Each row was made from one path, in order. Every step used is in the known rows, and no mark comes twice. Write each row's path.
In the rows, 128 means zero.
Known rows:
J K S U B V: [ 83 191 132 193  76 143  70 100 129 214 170 161 129 152  89 151 113 107
 124 175 104 106 117]
K S: [104 194 134 149  41 127  79 127 116 180 144 155 137 140 109 142 144 151
 128 163 134 102 145]
B V: [106 160 129 123  69 132 109 122 114 165 147 121 131 111 145 116 129 155
 122 153 116 139 104]
T J K S U B: [101 168 139 205 116 125 106 113 146 187 141 170 126 156 119 152 116 145
 144 143 118 107 141]
B U S T: [153 166 131 119  77 114 160 125 107 120 138 141 127  63 119 136 117 153
 136 161 142 146 133]
V S T J K: [143 162 126 193  51 130 121 141 140 189 124 184 147  97 125 126 160 128
 171 167 121 153 117]
J K S: [ 85 196 118 194  59 113  60 115 141 198 148 170 141 143 114 166 130 120
 126 170 113 108 138]
T S: [101 174 125 162  57 149  94 125 111 148 117 141 144 131 124 125 157 173
 134 138 141  91 149]
V B U S T J K: [139 154 144 149 114  68 147 106 125 159 127 183 128 104  99 154 101 138
 130 153 131 143 158]
T J K S: [101 166 127 202 100 101  93 117 149 174 136 171 135 143 147 154 133 158
 144 145 118 118 155]
T J K S U: [103 162 138 200 100 119 107 114 139 172 149 165 131 148 139 153 127 164
 147 141 122 112 152]
V S: [116 174 134 149  51 140 103 147 145 184 120 145 141 117 109 106 158 147
 142 172 116 121 118]
K J T S: [107 168 149 181  52 124  85 105 116 172 162 149 142 121 107 107 147 154
 113 135 160 124 130]
B U S: [130 165 134 116 103 108 145 122 126 116 134 122 120  84 121 126 113 171
 123 160 129 126 144]
K S V B: [ 96 171 148 143  55 107  73 133  91 216 136 193 126 183  75 134 144 129
 124 161 109  98 175]
B V S T J: [141 149 132 154  52 140 121 126 114 179 145 155 138  90 138  93 162 143
 156 168 114 167 103]
U S T: [169 203 132 124  32 155 139 120 112 156 121 138 139  88 103 153 156 146
 144 147 122 149 122]
B U S K J: [133 175 164 136  97 104 136 130 125 129 165 135 133  83 141 113  99 172
 112 152 118 157 156]
R J K S V B: [ 65 143 122 148 113  92  81 136 140 212  95 178 130 149 103 152 110 101
 120 176 104 102 162]
R J K: [ 75 144 109 141 120 110 112 143 162 172  88 137 138 106 144 157 100 119
 125 162 121 115 123]
B U: [106 142 129 124 105  94 146 143 119 122 139 138 126  87 142 127  91 162
 123 154 153 120 129]
U B: [105 185 134 139  97 143 115 138 139 187 107 144 126 136  92 141 103 120
 125 145 127 105  94]
J T S: [127 193 110 179  47 170  97 104 113 181 138 136 135 130  91 133 163 137
 144 145 156 109 111]
V B: [108 170 148 122  78  96 119 129 124 188 117 163 137 144  95 149 111 142
 114 141 136 115 135]
R J T S U B V: [102 154 116 142 111 179 121 111 122 188 110 116 121 116  89 115 124 114
 137 162 144 105  97]
K J T S U: [110 166 159 180  52 142 101 103 107 171 177 143 138 125  99 106 140 160
 116 132 166 119 127]

Write each row's path:
[135 162 128 143  31 147 110 128 108 188 149 150 141  88 123  97 158 129
 147 178 114 162  93]  B V S T
[130 163 135 161  90 148 119 126 130 202 123 160 126 112  99 101 132 114
 150 166 109 146  85]  U B V S T J
[102 175 132 134 100 145 106 122 128 192 126 134 121 130 101 121 106 119
 120 155 111 122  83]  U B V
[156 154 131 152  58 127 161 144 105 152 123 171 144  89 153 151 133 153
 164 125 156 154 117]  S T J
[107 168 153 130  93 176 139 121 109 183 152 121 119 136  93 123  97 138
 127 145 125 111  85]  S U B V
[114 191 145 159  85 163  95 134 138 219 137 144 132 129 100  96 120 107
 132 172  85 145  85]  U B V S K
[101 143 149 120  84 104 113 149  96 204 114 181 123 173  90 133 124 131
 123 140 103 112 155]  S V B
[104 151 126 189 116 103 119 127 155 162 122 157 134 131 162 155 120 161
 144 131 118 128 137]  T J K
[109 196 115 199  34 119  75 118 123 202 153 189 149 121 110 175 133 102
 139 170 125 128 128]  J K S T
[105 170 141 159  56 175 118 121  95 146 140 131 139 137 112 124 147 182
 138 133 148  82 146]  T S U
[146 175 130 155  19 148 122 150 122 187 125 170 150  91 106 117 162 125
 159 173 132 146 104]  V S T
[104 160 117 145 109 178 127 121 130 185  98 124 124 119  83 127 121 115
 141 155 155  93 103]  R J T S U B
[105 187 163 187  49 142  84 135 107 164 156 156 161 131 149 107 139 174
 121 128 127 130 164]  T S K J
[104 164 160 181  69 149  92  90 107 188 181 142 129 130  85  93 132 141
 112 141 150 125 108]  K J T S U B V
[125 175 132 150  70 156 107 127 125 210 127 156 130 111  85 104 131  98
 140 176 108 142  75]  U B V S T
[ 85 197 133 197  75 140  76 111 136 211 157 167 133 157  85 164 111 108
 127 168 114  95 124]  J K S U B
[130 199 150 167  42 159 103 160 142 203 142 152 154 121 130 105 146 139
 148 168  95 152 120]  V S K
[166 190 129 164  65 139 139 109 131 157 121 152 137  95 121 161 155 149
 154 141 111 157 135]  U S T J K
[ 92 135 138 151  91 110 102 132  81 165 118 180 126 157  94 110 139 155
 127 145 124  88 187]  T S V B U
[131 190 124 177  47 192 115 101 101 180 156 128 131 135  81 132 156 144
 147 139 161 102 107]  J T S U
[122 181 145 153  50 156  94 136 126 199 161 135 144 112 142  87 146 141
 137 174  84 166 106]  B V S K
[ 99 161 139 201 118 127  98 102 139 190 153 163 123 151 125 140 118 144
 142 149 108 118 133]  T J K S U B V
[124 148 136 113 108 108 141 133 108 130 132 136 111 105 113 117 120 161
 126 159 108 124 159]  B U S V
[ 94 151 139 155  70 128  89 130  85 185 110 178 132 174  88 118 156 152
 130 138 115  86 180]  T S V B
[116 176 152 154  70 174 123 141 138 200 132 142 129 133  72 104 134 132
 144 170 117 105  99]  V S U B
[ 88 191 131 191  59 135  78 112 130 197 166 162 137 149 105 165 122 127
 129 166 118 101 134]  J K S U
[125 169 180 128 102  70 130 119 122 162 151 165 135 115 103 123  89 156
  99 149 123 149 167]  V B U S K J
[114 157 145 137  56 162 114 123 115 184 162 122 130 115 116  87 147 154
 136 173 106 135 101]  B V S U
[ 98 123 147 116 109  82 129 149  91 181 124 182 116 152  96 125 102 135
 120 149 114 114 163]  S V B U
[ 70 161 123 156 119 131  98 130 152 199 107 150 130 131 101 155  95 102
 125 175 121  93 127]  R J K S U B
[ 64 127 121 145 134  74  93 137 136 193 104 180 126 132 108 145  94 103
 119 184 112 103 168]  R J K S V B U
[107 154 116 140  94 171 129 123 123 171 108 118 129 112 103 129 133 134
 143 152 159 100 115]  R J T S U
[127 189 124 179  64 199 106  89 100 198 159 127 122 138  66 118 147 124
 142 148 147 106  88]  J T S U B V
